What can hang from each mark:
fako: misunir
kinid: vadula
bazat: fabo kinid
fabo: bazat fada vadula
fada: fabo nifip
vadula: fabo kinid
suzuz: ditikif
ditikif: bazat suzuz
misunir: fako
nifip: misunir

Known rows, with every way that one mark hangs from another:
fabo(bazat fada vadula): [ 0.546  0.759 -0.648  2.939 -0.022 -0.968  0.422 -0.252 -0.028 -0.357
  0.526  1.040  0.198  3.986  1.267 -1.848 -1.086 -0.717 -1.222 -0.299
  0.986  0.659]
vadula(fabo): [ 1.273  0.033 -0.863  0.453 -0.217 -0.516  0.397  0.210  1.509 -0.203
  0.387 -1.083  0.418 -0.326  1.619 -2.027 -2.569 -1.151 -3.979 -0.852
  0.040 -0.409]
fabo(bazat vadula): [ 0.819  1.520 -0.654  1.232 -0.082 -0.542  0.246 -0.114 -0.175 -1.337
  0.291  1.197  0.545  4.797  1.691 -2.042 -1.330 -0.717 -2.356  0.078
  0.312  0.342]
ditikif(bazat(fabo(fada(nifip(misunir)) vadula)) suzuz): [-1.755  4.705 -0.259  0.115  1.375 -1.121  0.972 -0.877  1.470  0.344
  1.457  1.105  0.098  2.391  0.259 -1.332 -0.649  2.641 -1.309 -1.161
  0.196  1.447]
kinid(vadula(fabo(fada))): [ 0.786 -2.946 -0.955  2.686 -0.161 -1.802  0.296  0.244  4.480  0.655
  0.660 -1.239 -0.150 -0.177  1.504 -1.880 -2.543 -1.035 -3.981 -0.461
  0.680  0.007]
fada(fabo(vadula(kinid)) nifip(misunir)): [-1.848  0.696 -1.791 -2.283 -0.123 -0.290  0.830 -0.050 -0.176 -0.740
  1.038 -2.007  0.663  0.381  0.881 -1.411 -0.759  0.564  0.794 -1.019
 -0.557  0.543]
fabo(bazat(kinid) vadula): [ 0.536  0.792 -0.381  0.511 -0.481 -1.218  0.128 -0.293 -0.098 -1.441
  0.033  1.404  0.525  3.100  1.491 -1.979 -1.227 -0.147  1.684  0.526
  0.240  0.336]
bazat(fabo(fada(nifip) vadula) kinid): [-0.775  2.023 -1.168 -0.382 -0.792 -1.862  0.952  0.752 -0.308  0.381
  0.483  0.165  0.154  2.489  0.462 -1.373 -0.742  1.386 -0.812 -0.774
 -0.366  0.640]
kinid(vadula(fabo(bazat fada(nifip(misunir))))): [-1.601 -1.204 -1.310  2.905 -0.653 -1.753  0.723  0.486  3.233  0.033
  0.928 -0.637  0.447  0.338  0.252 -1.146 -1.890  2.086 -1.503  0.371
  1.246  0.682]
ditikif(bazat(fabo kinid(vadula))): [-0.666 -1.111 -1.530 -0.873  0.314 -1.378 -0.301 -0.574  4.838 -0.228
 -0.226  2.021 -0.175  1.941  1.451 -1.992 -1.380 -0.292 -1.331  0.698
 -1.211 -0.576]
nifip(misunir): [ 0.119  2.419 -2.363 -0.167 -0.402  0.510  0.121 -0.131  1.685 -0.447
  0.905 -3.846  0.182 -4.504  1.721 -2.029 -1.882 -0.199 -1.073 -1.098
 -0.364 -0.232]
bazat(fabo(fada(nifip(misunir))) kinid(vadula)): [-1.645  0.128 -2.316 -0.172 -1.043 -1.662  0.647  0.485  3.530  0.534
  0.910 -3.098 -0.038 -2.368  0.430 -1.288 -0.978  1.868  0.217 -0.079
 -0.583  0.636]
bazat(fabo(fada vadula) kinid): [ 0.186  0.345 -1.116  0.924 -0.715 -1.746  0.225 -0.200  0.207 -0.082
  0.406  0.376 -0.136  3.115  1.075 -1.877 -1.005 -1.504 -0.664 -0.525
 -0.525  0.398]
bazat(fabo(fada(nifip(misunir(fako))) vadula(kinid))): [-1.958  1.535 -4.281 -0.106 -1.061 -3.124  0.506 -0.411  0.102  0.020
  1.003  0.064  0.035  0.557  0.667 -1.474 -0.485  1.526 -2.630 -0.559
 -0.499 -0.030]
fada(fabo(vadula(kinid))): [ 0.226 -1.638 -1.156 -1.424  0.105 -0.398  0.132 -0.572  0.252 -0.742
  0.468 -0.613  0.286  2.511  1.614 -2.263 -0.798 -2.412 -1.386 -0.674
 -0.831  0.244]
nifip(misunir(fako)): [-0.179  3.376 -4.475 -0.149 -0.939 -0.560  0.289 -0.878  1.671 -0.315
  0.895 -2.911 -0.109 -6.240  1.893 -2.547 -2.079 -0.149 -2.569 -0.642
 -0.498 -0.660]
suzuz(ditikif(bazat(fabo kinid(vadula)))): [-0.550 -1.283 -1.442 -0.335 -0.003 -1.389 -0.374 -1.275  5.675 -0.235
 -0.074  4.675  0.154  2.803  1.421 -2.152 -1.947 -0.210 -1.269  0.379
 -1.619  0.186]
suzuz(ditikif(bazat(fabo kinid))): [-0.419  1.534 -1.522 -0.558 -0.008 -0.853 -0.001 -1.277  3.135 -0.061
  0.047  4.647  0.331  1.998  1.148 -2.146 -1.635 -0.436 -0.812 -0.524
 -1.506 -0.062]
fada(fabo): [ 0.663  0.647 -1.817 -1.016 -0.512  1.473  0.489 -0.105  0.604  0.225
  0.659 -3.240  0.053 -1.175  1.476 -2.237 -1.404 -2.663 -3.663 -1.039
 -1.023  0.113]
vadula(fabo(fada) kinid): [ 0.725 -1.968 -0.905  1.709  0.190 -2.051  0.085  0.208  2.234  0.605
  0.564 -0.667  0.210 -0.914  1.221 -1.812 -1.543 -1.068 -2.182 -0.881
  0.579 -0.291]
bazat(fabo(fada(nifip(misunir(fako))) vadula) kinid): [-2.118  3.439 -3.681 -0.404 -1.720 -2.491  0.794 -0.369 -0.224  0.111
  0.877  0.198 -0.069 -0.877  0.453 -1.570 -1.080  1.651 -0.086 -0.496
 -0.440  0.130]
fako(misunir): [ 1.048  1.431 -1.583  0.208 -0.748  0.321  0.360 -0.212  1.695 -0.153
  0.475 -1.053 -0.023 -4.866  1.702 -1.661 -1.672 -0.521 -2.584 -0.505
 -0.487 -0.166]
fabo(fada): [ 1.090  1.219 -1.627  1.595 -0.173 -0.317  0.540  0.138  1.693  1.043
  0.868 -3.155 -0.159 -3.440  1.483 -2.058 -1.425 -0.602 -2.320 -1.479
  0.150  0.138]

Rows:
[-1.562  2.758 -3.699  0.999 -1.159 -1.816  0.943  0.107  1.148  0.953
  1.104 -1.613  0.031 -5.104  0.541 -1.619 -2.366  1.745 -3.116 -1.242
  0.725 -0.270]
vadula(fabo(fada(nifip(misunir(fako)))))
[-1.780  2.864 -1.668 -0.017 -0.911 -1.764  0.914  0.300 -0.507 -0.062
  0.944 -0.630  0.184  0.569  0.265 -1.105 -0.830  1.631  1.052 -1.012
 -0.335  0.728]
bazat(fabo(fada(nifip(misunir)) vadula) kinid)
[-0.895  1.166 -1.452 -1.617 -1.095  0.682  1.024  0.303 -0.591  0.040
  0.314 -0.788  0.728  0.028  0.322 -1.548 -0.563  0.574  0.817  0.422
 -0.528  0.643]
fada(fabo(bazat(kinid)) nifip)
[-0.207  2.116 -1.760  0.035  0.296 -0.340  0.053 -1.257  3.073  0.034
  0.177  3.872  0.285  3.675  1.317 -2.170 -1.953 -0.928 -5.156 -0.806
 -1.511 -0.044]
suzuz(ditikif(bazat(fabo)))
[-2.231  2.007 -1.130 -1.271 -1.019  0.225  0.939 -0.193 -1.546 -1.217
  0.707 -0.066  0.721  2.213  0.199 -1.510 -0.857  0.643  3.772  0.196
 -0.215  0.992]
fada(fabo(bazat(kinid) vadula) nifip(misunir))
[-1.703  1.023 -2.171  0.060 -0.268 -2.253  0.738  0.271  0.202 -0.135
  1.024 -0.736  0.371  1.965  0.509 -1.223 -0.278  1.471 -1.246 -1.065
 -0.293  0.374]
bazat(fabo(fada(nifip(misunir)) vadula(kinid)))
[-1.771 -0.051 -1.846  0.461 -0.056 -2.042  0.491 -0.423  5.372  1.110
  0.357  4.069  0.072  1.710  0.283 -1.490 -1.467  2.385 -0.824 -0.225
 -0.837  0.843]
suzuz(ditikif(bazat(fabo(fada(nifip)) kinid(vadula))))
[ 0.298  2.827  0.541 -1.474  1.368 -1.345 -0.031 -1.481  1.814 -0.584
  0.492  2.958  0.309  4.400  1.350 -2.209 -0.966 -0.058 -0.234 -0.094
 -0.687  0.857]
ditikif(bazat(fabo(vadula) kinid) suzuz)
[-2.006 -0.526 -3.470  2.923 -1.249 -2.639  0.546 -0.034  3.112  0.143
  0.892  0.558  0.019 -0.995  0.401 -1.537 -2.091  1.859 -3.121  0.807
  1.140  0.230]
kinid(vadula(fabo(bazat fada(nifip(misunir(fako))))))
[-0.917  3.729  0.175 -0.771  1.459 -2.004  0.898 -0.588  1.351  0.719
  0.891  2.350  0.192  3.128  0.145 -1.480 -0.311  2.508  0.521 -0.596
  0.025  1.465]
ditikif(bazat(fabo(fada(nifip) vadula) kinid) suzuz)
[ 0.102 -0.464 -0.763  0.348 -0.380  0.688  0.412 -0.537 -1.115 -1.142
  0.370  0.990  0.347  5.951  1.230 -2.156 -1.098 -2.686 -2.135  0.172
 -0.256  0.474]
fada(fabo(bazat vadula))
[ 0.580 -3.302 -0.641  2.099 -0.452 -2.196  0.113  0.189  4.565  0.484
  0.434 -0.578 -0.109 -1.244  1.284 -2.086 -2.414 -0.522 -0.119 -0.111
  0.642 -0.005]
bazat(kinid(vadula(fabo(fada))))
[-0.512 -2.125 -0.888  2.743 -0.506 -2.131  0.763  0.925  3.234  0.437
  0.512  0.882  0.395  2.783  0.413 -1.225 -1.785  1.464 -3.480  0.386
  1.159  0.661]
kinid(vadula(fabo(bazat fada(nifip))))
[ 0.667 -0.775 -1.202  1.344  0.568 -2.054  0.158 -0.221  1.297 -0.093
  0.742 -0.528 -0.040  0.703  1.620 -1.901 -0.877 -0.389 -0.329 -1.082
  0.468  0.169]
fabo(fada vadula(kinid))
[ 0.534 -0.341 -0.144  0.447 -0.698 -1.249  0.134  0.004  0.678 -0.876
 -0.038  1.560  0.701  1.668  1.034 -1.729 -2.068 -0.753  0.444  0.703
  0.441 -0.077]
vadula(fabo(bazat(kinid)))
[-1.931 -0.501 -3.365  0.816 -1.347 -3.189  0.695  0.052  3.953  0.619
  0.977 -0.865 -0.132 -5.612  0.612 -1.644 -2.475  2.234  0.764  0.004
  0.593 -0.139]
bazat(kinid(vadula(fabo(fada(nifip(misunir(fako)))))))
[-0.486  1.130 -1.976 -1.263 -0.688  1.211  1.021  0.403 -0.592  0.136
  0.460 -1.395  0.713  1.201  0.451 -1.762 -0.731  0.063 -2.905  0.033
 -0.410  0.698]
fada(fabo(bazat) nifip)
[-1.625  2.879 -2.686 -0.588 -1.114 -0.928  0.936  0.614  0.730  0.734
  0.959 -2.852  0.202 -3.320  0.082 -1.205 -0.813  1.715  0.569 -0.885
 -0.583  0.506]
bazat(fabo(fada(nifip(misunir))) kinid)
[-0.542 -0.871 -2.153 -0.190 -0.836 -2.087  0.652  0.955  3.284  0.998
  0.514 -1.898  0.041 -0.652  0.637 -1.474 -0.899  1.550 -1.659  0.192
 -0.690  0.528]
bazat(fabo(fada(nifip)) kinid(vadula))
[-0.719  1.665 -0.371  1.223 -0.492 -1.758  1.008  0.509 -0.558 -0.068
  0.435  1.017  0.537  1.980  0.374 -1.221 -0.737  2.138  2.482 -0.109
  0.897  1.003]
fabo(bazat(kinid) fada(nifip) vadula)
[-1.375  0.187 -1.564  0.723 -0.062 -1.948  0.869  0.558  1.887  0.590
  1.118 -2.185  0.581 -3.377  0.455 -1.113 -1.406  1.986 -0.282 -1.277
  0.794  0.101]
vadula(fabo(fada(nifip(misunir))) kinid)
[-1.835  2.449 -1.383 -0.600  0.113 -1.263  0.997  0.191  1.535  1.418
  0.221  1.100 -0.034  0.017  0.009 -1.195 -0.641  2.067 -0.207 -0.762
 -0.463 -0.063]
ditikif(bazat(fabo(fada(nifip)) kinid))
[-1.862  1.414 -0.747  1.674 -1.058 -1.574  0.993  0.480  0.641  0.098
  0.771  0.054  0.625 -1.551 -0.191 -1.091 -1.516  2.155  2.955 -0.191
  1.335  0.492]
vadula(fabo(bazat(kinid) fada(nifip(misunir))))
[ 0.360 -1.170 -0.721  2.608  0.207 -2.141 -0.001 -0.277  0.509 -0.553
  0.427  1.862  0.334  3.914  1.225 -1.797 -0.237 -0.364  0.573 -0.010
  0.916  0.516]
fabo(bazat fada vadula(kinid))
[-1.421  2.488 -2.418 -2.212 -0.618  1.733  1.208  0.273  0.327  0.225
  1.160 -4.869  0.419 -3.802  0.685 -1.668 -1.353  0.546 -1.633 -1.276
 -0.802  0.364]
fada(fabo nifip(misunir))
